Each row was made from one path, in order. Every step used is in the known rows, and no mark comes twice. Write each row's path.
In the rows, 128 means zero.
Known rows
G -> X: [128 129 113  98 163 159 141 122 110 174 101 138 128  85 100 142 132 124
 131 148 148 155]
F -> Y: [151 137 136 136 132 153 129  99 131 163 108 174 133 114 113 108 142 132
 125 124 153 160]
V -> T: [116 134 110 148 130 125 144 148 170 111 119 130 143 136 133 169 137 152
 126 133 143 135]
K -> G -> S -> Y -> F: [203 159 162 151 169 128 177  98 131 159  97 149  82 189 150 171 160 146
  97 185 135 120]
S -> Y -> F -> T -> R: [110 145 166 160 166 140 164  79 133 115 132 169 160 158 187 130 121 153
  78 154 124 117]
F -> Y -> S: [163 154 128 131 107 160 149  85 121 186 143 180 109 106 146 122 158 143
 143 123 155 146]
G -> S: [141 141 129 140 122 148 155 113 130 137 126 163 112 134 124 147 129 138
 115 157 143 108]
X -> G -> S: [180 167 126 138 136 133 167  93 150 135 110 176 101 166 129 150 148 140
  90 168 114 121]
T -> X -> G: [161 155 132  99 139 114 137 110 118 113  94 132 137 125 131 112 148 133
 132 121 108 160]
F -> Y -> S -> T: [107 133 147 154  98 162 137  95 105 171 107 162 126  85 127 101 139 136
 114 104 176 139]
G -> S -> Y -> F: [159 162 139 175 141 138 180  53 123 152 113 147 106 179 169 173 142 135
  81 170 140 114]
X -> G -> K: [178 158 157 130 178 121 146  80 144 171  91 148 127 121 111 129 149 110
  95 130 113 173]
F -> Y -> S -> T -> X -> G: [138 166 155 125 107 144 139  73 100 159  74 167 132  82 132  83 158 141
 119  97 161 172]
G -> S -> Y -> F -> T -> R: [122 159 165 175 155 161 188  69 136 128 134 208 147 165 185 149 121 158
  63 187 134  98]
Y -> S: [139 143 123 125 105 139 144 112 120 145 163 133 105 119 158 141 146 141
 145 126 132 116]
K -> G: [173 120 150 100 158 115 122 165 134 138 111 136 103 139 112 121 147 136
 146 145 127 136]
X -> G -> S -> Y -> F -> T -> V: [168 177 143 202 146 124 191  61 181 157  99 191 103 205 207 155 133 167
  61 208 141 132]
Y -> F: [151 147 124 148 130 133 165  94 128 129 113 132 107 157 157 151 132 160
 107 110 113 143]
R -> T: [117  95  98 142 143 130 108 135 151  89 142 145 137 120 170 147 132 153
 105 133 116 108]
F -> T -> X -> G: [143 153 146 119 157 116 152 111 130 126 103 169 149 123 152 104 116 149
 104 122 116 141]
K -> G -> S: [186 132 148 116 151 138 147 158 136 146 112 166  92 145 105 141 148 146
 131 171 141 115]
X -> G: [170 155 131 125 142 113 140 106 150 125 114 138 114 158 136 133 149 137
 105 137  97 143]
T -> X: [118 133 135 105 127 126 121 131 102 116 112 123 151  96 124 110 126 129
 155 111 136 147]

Write each row's path
[163 184 164 171 173 147 203  45 153 125 118 217 135 195 188 151 144 166
  39 195 108 113] | X -> G -> S -> Y -> F -> T -> R
[149 169 188 133 145 151 149  50  97 205  52 176 145  46 109  80 156 117
 109  87 169 200] | F -> Y -> S -> T -> X -> G -> K
[121 117 179 112 138 132 129 169  95 128  56 148 126  94  90  98 128 138
 130 136 173 123] | K -> G -> S -> T -> X
[116 156 149 118 107 121 138 105  95 121  92 122 129  96 145 104 145 139
 122 102 128 141] | Y -> S -> T -> X -> G
[ 72 131 150 122  94 137 127 127  76 123 109 111 144  63 140 100 123 134
 148  92 161 126] | Y -> S -> T -> X
[103  83  87 155 118 128  86 161 179  89 143 144 142 125 185 133 141 162
 139 165 135 134] | R -> T -> V
[177 186 139 154 153 138 217  65 135 135  86 215 110 157 177 140 122 190
  74 135 117 136] | Y -> F -> T -> X -> G -> S
[113 140 144 194 137 119 152  95 163 148 120 146 132 170 207 133 117 151
  98 169 155 138] | S -> Y -> F -> T -> V
[107 138 154 122 131 108 121 117 102 107  56 113 157 104 114  87 128 124
 102 101 129 152] | S -> T -> X -> G
[162 138 104 124 151 136 138 103 140  86 108 189 132 127 169 150 155 166
  98 152 110 122] | R -> T -> X -> G -> S
[105  99 105 113 143 130 105 137 121  79 124 141 162  92 170 130 135 150
 136 116 126 124] | R -> T -> X
[ 80 125 156 137 109 145 136 129  89 116  73 139 151  81 106 104 105 127
 113 119 170 116] | G -> S -> T -> X
[175 160 182 145 183 131 190 102 113 161  85 184 109 153 169 138 128 168
 101 169 155 118] | K -> G -> S -> Y -> F -> T -> X
[192 191 142 147 152 124 185  39 115 139  82 151 114 175 171 161 158 144
  85 160 117 145] | T -> X -> G -> S -> Y -> F
[161 174 117 132 137 127 174 117 162 108  87 171 137 141 132 172 154 162
 116 154 136 144] | V -> T -> X -> G -> S
[135 148 148 152 137 137 145  88 122 149 128 140 124 151 141 154 135 103
 100 183 154  96] | G -> S -> Y
[182 189 149 191 169 128 214  34 153 160 104 196 102 204 194 169 129 159
  30 176 119 111] | X -> G -> S -> Y -> F -> T
[147 173 165 142 165 125 169  69 124 146 102 185 144 144 160 130 124 128
  80 173 143 113] | F -> T -> X -> G -> S -> Y
[160 181 158 152 174 105 182  49 121 140  89 155 140 164 195 131 128 151
  72 133 112 149] | S -> Y -> F -> T -> X -> G
[127 147 146 156 123 131 157 105 131 127  73 157 115 141 112 126 126 133
  62 148 135 113] | X -> G -> S -> T
[130 167 161 169 154 141 195  63 109 152 101 180 136 143 187 147 108 153
  81 153 155 109] | G -> S -> Y -> F -> T -> X
[116 152 161 157 159 122 167  72 107 141 104 143 151 135 187 129 108 144
  97 122 142 132] | S -> Y -> F -> T -> X
